Each row was made from one path, in order. Every step used is in the known rows, and no mark comes twice. Write each row's path.
Known rows
nimu fero bebi: [  7  -2   3   7  -1  13   0  -5   2   6   1  -2  -1  -6   2   1  16 -20
  -2 -15]
fero sibelip nimu: [-12  -5  -9  -6  -4 -29  -3  15 -17  14  23  -4   2  10  12   1 -10  -4
   5   9]
bebi sibelip nimu fero: [-15 -17  -6  -3   6  -1 -14   7  14 -17  10   3  12   2   8  -5 -19  23
  -3  -2]
bebi fero: [ -3   6   5  13  -1   6  -2 -14   9 -27 -14  11   4   5  -7  -3  -2   0
   1   3]
kabaf fero bebi: [-12  21   6  -6  -8 -19  16   0  -8  11 -11  -4  -3   0 -23   8  15 -17
 -15   2]
fero nimu sibelip bebi: [  7 -10  -1 -12  -2  23  -7   3   1  -7  19   3  -3   1  16  -3   8 -11
  -6  -4]
sibelip bebi fero: [ 19   2   0  13   1  15   8 -20 -11 -39  -9  16  10  -1 -18   8  12 -30
 -13  -4]
fero zudu: [  3  13   8   7  -4 -42   2   6   3  18   4  -2   4  -4   0   5   9  11
  -3  -4]
nimu fero: [ -2  -7   3  12   5   7  -3  -9   6  15   2  -9  -9  -4   8  -5  13  10
  13 -10]
sibelip nimu: [ -6  -9  -4  -5  -1 -42  -1  12 -11   2  14   7   1   9   7  -5   5 -21
  -8  -2]
nimu sibelip: [-20  -6   4  -2   9   5  -3   6  11   2   8   1 -10  -8   7 -10  -4  23
  14  -2]
sibelip nimu fero kabaf: [ 15 -14  -8  -6   0 -25  -8  13  -4  18  10   2   6   1  15 -12  -1   5
  -2 -11]
kabaf fero bebi sibelip: [-20  19   4 -10  -6  -8  11   1   4  -9 -12  -1   6  -1 -28   8  -2   3
 -16   7]
fero nimu: [ -1   0   4  -8 -10 -12  -6   4   6  -1  14   0  -8  12  10  -8  10 -20
  -4   4]
kabaf fero nimu sibelip: [-18   7   2 -16  -3   7  -1   4   5  27   3 -14 -10   3   8  -1   4  28
  -1   5]
nimu sibelip bebi fero kabaf: [ 14  -4  -2   0   7  31  -1  -4   4 -26  -5  14  10 -13  -5  -5  -8  15
   0  -5]
sibelip bebi kabaf: [ 12  -5   2   6   3 -13   7   0  -5 -10  -7   3  -7  -1 -12   3   3 -34
   3   2]

Write each row's path
[  1 -17  -7   1   3 -16  -8   6  -8  18  14  -2   1   4  21  -4   7  -4
  -2 -13]	sibelip nimu fero
[ -6   5  -1 -15  -3  16   4  -1  -4  18   4 -10  -5   1   3   5  10  14
  -9   1]	kabaf fero nimu sibelip bebi
[  8  -8  -6  10   4  25   1 -10 -12  15  13 -13  -1  -6   9   7   7   4
  12  -6]	nimu fero sibelip bebi
[ 11   1   0  -5  -2  -5   7   0  -7   8  -9  -6  -7   4  -8   8   5 -23
  -5   5]	sibelip bebi kabaf fero nimu
[  0  -2   1  -1  -2  38 -16  -6  18 -21  -2   9   6   6  19  -7 -11  15
  -1   1]	bebi fero nimu sibelip
[-22   9   1  -3  -1 -21   2  12   6  38 -14 -21 -15   6   0   1 -23  26
  24  20]	bebi kabaf fero sibelip
[ 32   6  -1   7  -2   6   8 -13  -7 -39 -14  19  15  -3 -25   0   4 -21
 -14  -2]	sibelip bebi fero kabaf
[-21   9  -7 -10  -5 -27   7   8 -19  34   7 -16  -1   8  -1   8  -4  19
   0  12]	kabaf fero sibelip nimu
[  1   5   7  -2  -6 -23   2  14   9  -5 -10   6  -5   2  -9  -2  -6 -42
  -1   3]	fero bebi kabaf
[  3  -7  -1   5  10  38  -1 -10   1 -26  -1  12   5 -11   0   1  -2   8
   0  -7]	nimu sibelip bebi fero
[ -6  -6   0  -4  11  16   2   5   2  10  -5  -5  -8 -11   0   2  -8  17
  10  -1]	nimu sibelip bebi kabaf fero
[  9 -10  -6  10   5  24  -4  -4  -5  23   5 -16  -5  -5  14   5  -5   8
  20  -2]	nimu fero sibelip bebi kabaf
[ -2  -9   0  -1  10  17   3  -2  -4 -12  10   6  -3 -12  -2  -1   6  -1
   2  -7]	nimu sibelip bebi
[ -7   8  -1  10  -3  14  -4 -10   2 -17  -6   3   7   6   0   1 -16  13
   9  12]	bebi fero sibelip
[-11   6   4  -9  -5 -18  -3  12  14  33 -14 -16 -17  11   7  -4 -12  11
  11  14]	bebi kabaf fero nimu
[ 14  11   4   5  -4  -5  -2  -5  14 -26 -20  15  11   2 -14 -14 -13  12
   1   6]	bebi fero kabaf
[ 27   8   1  15  -1   5   6 -16 -10 -24  -8  12  18  -5 -13  15  12 -16
 -19  -8]	sibelip bebi fero zudu
